What can hang from each mark:
q880: q228 q730
q482: q228 q535
q535: q228
q618: q293
q293: q618
q228: q482 q535
q730: q239 q270 q771 q880
q239: q730 q771
q771: q293 q730
q270: q730 q771

Every row comes from one small tree of marks. The marks that hang from a mark follow it in brackets, in the order of their numbers. Every link used is in the known rows. Which tree was each row made from?
(in the rows, 128 means zero)
Known rows:
q228[q482 q535]: [154 148 161 110 143  85 130 118  87 114 156 140 104 126 106 123 140  99
 120 170 145 169 125 116 129 111 129 137 127 108 146 142]
q270[q730[q239 q771 q880[q228[q482]]]]: [107 174 129 105 130 128 102  33 137  90 218 113 189 114 129 125 123  86
 166 149  81 133 133  61 143 116  92 111  99  48 116 137]
q228[q535]: [140 129 145 118 126 109 143 125 119 119 143 128 116 129 123 124 146 115
 122 146 143 159 120 118 126 108 140 128 125 111 129 133]
q730[q239[q771[q293]] q270]: [ 97 172 103 152 113 121 154  55 162 134 134 117 183 153  88  78 116 120
 174 118  96 110 114 119 156 149 117 142 118  34  59 130]
q880[q228[q482]]: [137 150 148 113 149 101 116 121  95 119 174 121 107 117 124 112 115 101
 122 175 126 151 149 111 117 119 128 117 115 132 133 140]
q482[q228[q535]]: [153 129 154 121 144  97 133 122 118 114 151 136  95 127 120 131 131 102
 107 149 155 182 115 117 128 100 145 112 121 133 152 131]
q730[q239 q880[q228]]: [107 132 131 122 117 135 113  76 159 108 170  82 160 112 124 122 123 111
 168 129  94 139 146  80 123 105 133 106  99  96 111 138]
q618[q293]: [129 146 121 147 127 144 123 132 151 145 101 111 109 116 126 125 117 146
 129 110 133 122 108 124 138 144 107 144 134 140 116 112]
q270[q730 q771[q293[q618]]]: [155 163  69 121  96 158 123 138 145 135 133 128 132 151 126 118 113 157
 158 105 116 105 109 121 164 169  86 145 116  94 100 100]
q771[q293]: [128 146 117 141 124 128 135 123 134 138 117 120 136 136 114  98 125 138
 157 118 117 109 127 143 119 147 129 151 128 131 111 130]
q771[q293[q618] q730[q270 q880]]: [117 187  97 155  98 152 126  37 156 169 118  90 176 129 120 132 118 127
 207  89 117  71 128  80 156 168  90 169 100  67 105  90]
q535[q228[q482]]: [141 133 148 120 151  96 116 124 104 112 143 127  98 116 121 125 116 113
 120 165 129 166 126 113 139 109 118 114 117 147 167 138]
q771[q730[q239 q880]]: [107 138 121 130  98 159 111  50 168 106 146  96 170 130 118 135 140 127
 190 104 109  97 133  64 137 114 111 129 119  79 113 132]
q880[q730]: [124 157 145 122 110 116 131 126 128 130 134 129 142 132 129 126 111 123
 110 120 132 118 133 143  97 119 112 112 120 134 134 141]
q730[q239 q270]: [ 95 147 120 135 112 135 154  69 157 131 141 113 159 135 107 138 131 102
 134 118 103 137 119 121 140 126 125 106 123  63 104 146]
q270[q771]: [134 136 123 115 114 131 136 143 128 138 150 135 127 131 143 133 131 141
 118 126 127 130 121 117 145 126 121 125 120 114 108 128]
q880[q228[q482] q730]: [132 175 175 101 131  93 115 118  92 120 176 120 121 120 124 109  99  94
 106 168 128 141 151 130  89 111 111 101 105 140 140 151]
q482[q228 q535]: [145 133 152 131 165 103 131 110 111 116 149 145  82 116 120 141 110 101
 102 137 169 175 116 120 127 115 156 108 125 165 168 122]
q730[q270 q771 q880]: [ 93 168 137 139 121 126 139  37 144 166 156 122 210 111 148 147 130  93
 155 111 102 110 116  90 150 135 104 139  99  59 105 112]
q880[q228 q730]: [118 160 153 111 116 110 124 126 124 122 161 111 133 123 137 113 105 107
 106 144 124 131 146 131  81 115 124  97 107 139 122 149]
q880[q228]: [126 131 135 120 135 121 124 128 126 120 157 113 121 119 138 116 118 115
 129 152 124 140 142 119 116 121 138 111 113 132 118 134]
q482[q535]: [136 129 140 131 141 115 136 114 109 121 135 135 105 121 119 129 122 113
 118 131 162 154 124 125 128 124 144 122 129 145 146 127]
q239[q730 q771[q293]]: [128 156 122 149 126 114 127 110 134 115 125 142 179 127 105  65 118 152
 154 136 112  98 123 126 126 158 124 172  97  65  76 124]
q239[q730]: [128 128 136 127 124 129 128 124 132 116 131 140 159 114 125 120 132 136
 120 130 125 126 134 120 114 136 129 135 104  93 122 138]
q771[q293 q730[q239 q880]]: [104 160 112 142  96 157 116  44 175 118 134  87 176 138 106 107 137 131
 216  95  99  78 133  78 127 136 114 151 115  78  94 128]
q228[q482]: [139 144 146 121 141 105 117 120  97 124 144 136 119 121 117 129 123 114
 125 152 129 138 132 122 132 126 119 134 129 126 142 135]
q771[q293[q618] q730[q239 q270 q880]]: [107 183  92 159  82 165 131  15 182 153 119  80 189 138 102 131 119 117
 221  84  97  79 124  72 160 161  87 152 104  42  85 105]

Which tree is each row?
[ 90 196 157 119 116 105 161  64 132 157 182 123 191 124 153 125 104  81
 102 141 113 127 128 123 107 127  95  97  97  80  98 146]	q880[q228 q730[q270 q771]]
[132 190 190 100 131  64 145  84  86 122 199 139 142 122 134 108 112  72
  97 186 137 165 132 108 100  98 100 110 101 101 121 154]	q880[q228[q482 q535] q730[q771]]
[126 152 122 115 100 154 111  93 146 132 163 114 160 126 150 143 142 140
 169 110 129  94 128  61 150 123 111 139 102  90 112 110]	q270[q771[q730[q880]]]
[127 185 103 136 105 138 131  76 148 181 157  86 167 115 139 119 105 122
 179 120 101 116 134  90 158 158 103 139  71  70  81  95]	q730[q270[q771[q293[q618]]] q880[q228]]
[120 178 120 111 121 121 123  60 133 110 197 107 189 118 143  96 138  99
 182 141 105 131 123  83 123 128 119 140  86  57 106 121]	q270[q730[q771[q293] q880[q228[q535]]]]
[102 180  94 163  95 139 168  36 172 169 113 117 185 144 109 126 106 108
 172 102  92 109 107 115 167 171  73 145 116  45  64 116]	q730[q239 q270 q771[q293[q618]]]
[104 176 104 137  95 142 165  78 166 158 152 116 167 150 112 110 133 120
 155 109  97 119 110 125 150 143 116 124 113  50  68 139]	q730[q239 q270[q771[q293]]]
[110 154 111 147 112 131 117  56 163 113 130 107 191 136  96  78 121 143
 205 108  88  99 123  94 148 135 118 157 108  65  70 119]	q730[q239[q771[q293]] q880]
[101 159 139 126 133 127 125  63 136 145 181  89 170 101 142 130 125  91
 153 131 104 136 143  91 125 123 139 114  89  83 124 122]	q730[q270 q880[q228]]
[ 86 186 150 126 128 109 134   4 135 139 209 103 203 111 127 131 121  58
 156 153  80 140 138  63 148 118 100 113  90  34  96 141]	q730[q239 q270 q771 q880[q228[q482]]]
[ 86 208 128 139 103 108 156  54 157 124 165 103 192 146 102  67  94 105
 153 135  90 115 129 128 109 137 109 111  94  46  60 151]	q880[q228 q730[q239[q771[q293]] q270]]
[115 186 182 113 130  84 150  51 106 110 201 134 142 120 111 112  92  63
 106 166 133 167 135 102 105 105 101  98 109 105 117 164]	q880[q228[q482[q535]] q730[q239 q771]]
[124 158  94 157  93 141 147  72 172 150 101 123 161 147 107 112 105 130
 172 108 102 108 114 116 158 163  74 150 130  85  70 116]	q730[q239 q771[q293[q618]]]
[ 88 174 137 127  96 123 155  72 152 136 145 114 175 140 113 134 116  94
 117 109 107 127 126 135 110 119 102  94 118  69 109 156]	q880[q730[q239 q270]]
[123 158 126 145 125 120 108  75 141 116 135 125 209 110 109  72 122 151
 183 120 103  88 132  96 132 149 124 183  76  51  84 112]	q239[q730[q880] q771[q293]]
[129 188 120 145  93 119 144  93 143 164 105 132 166 140 124 114  86 130
 143 108 121  90 121 141 122 165  60 150 117 116  91 113]	q880[q730[q771[q293[q618]]]]
[110 157 130 141 134 112 140  83 131 127 146 145 197 125 120 103 123 122
 125 138 118 118 117 106 146 148 121 146  89  24  88 124]	q239[q730[q270] q771]
[111 167 108 131  80 161 120  60 175 128 156  99 175 143 119 109 141 141
 208  94 102  79 124  67 144 130 107 146 105  65  78 127]	q270[q771[q293 q730[q239 q880]]]
[108 192 172 122 161  93 139  19  94 150 214 121 171  94 135 132 115  52
 142 163 130 159 128  68 142 122 125 126  84  75 133 124]	q730[q270 q771 q880[q228[q482[q535]]]]
[ 96 172 153 119 100 119 148  72 159 119 175 119 175 135 133 116 101  94
 117 139 105 130 131 112 105 109  91  89 107  94  88 158]	q880[q228 q730[q239 q771]]
[124 156 131 107 111 150 109  91 143 125 191  98 154 120 161 127 130 127
 166 132 125 105 143  51 136 117 118 126  85  96 106 115]	q270[q771[q730[q880[q228]]]]
[117 171  74 142  93 162 115  40 180 125 136 108 201 136 112 124 113 132
 205  88  79  86 114  81 168 161  67 152 111  49  87 102]	q270[q730[q239 q771[q293[q618]] q880]]
[ 91 194 158 114  96  93 178  35 145 132 198 112 187 135 127 118 121  58
 108 149 113 166 121 106 109 104 102  83 100  36  83 164]	q880[q228[q535] q730[q239 q270 q771]]
[132 176 101 145 111 136  98  63 156 127 133  87 163 133 122  80  99 145
 219 129 114  79 138  56 152 159  97 169  84  81  78  84]	q239[q771[q293[q618] q730[q880[q228]]]]
[122 191  87 160 106 137 141  61 150 151 106 119 165 156 108  98 110 137
 191 116 128  77 112  95 171 178  86 172 116  50  72  93]	q239[q771[q293[q618] q730[q270]]]
[ 90 156 120 142 113 128 131  30 165 126 154 107 205 125 109 120 126 111
 176 112  92 121 119  80 169 124 115 130 105  22  83 118]	q730[q239[q771] q270 q880]
[ 99 175 123 137 121 136 122  32 147 129 156 115 197 129 132 123 136 117
 188 113 120  86 119  60 159 136 108 152  98  33  97 103]	q239[q771[q730[q270 q880]]]
[104 181 110 143 113 137 150  68 141 154 131 112 160 146 120 112 135 115
 174 115 123  83 120 115 125 160 114 149 119  77 102 129]	q771[q293 q730[q270]]
[118 186 113 152  77 130 149  70 168 150 106 125 177 151 109 113  88 125
 155  99 103  97 117 131 130 155  57 137 120  92  77 130]	q880[q730[q239 q771[q293[q618]]]]
[ 75 194 148 123 100 115 166  40 157 139 185 116 198 133 134 124 105  73
 117 134  96 133 127 113 110 119  94  83  99  53  82 162]	q880[q228 q730[q239 q270 q771]]
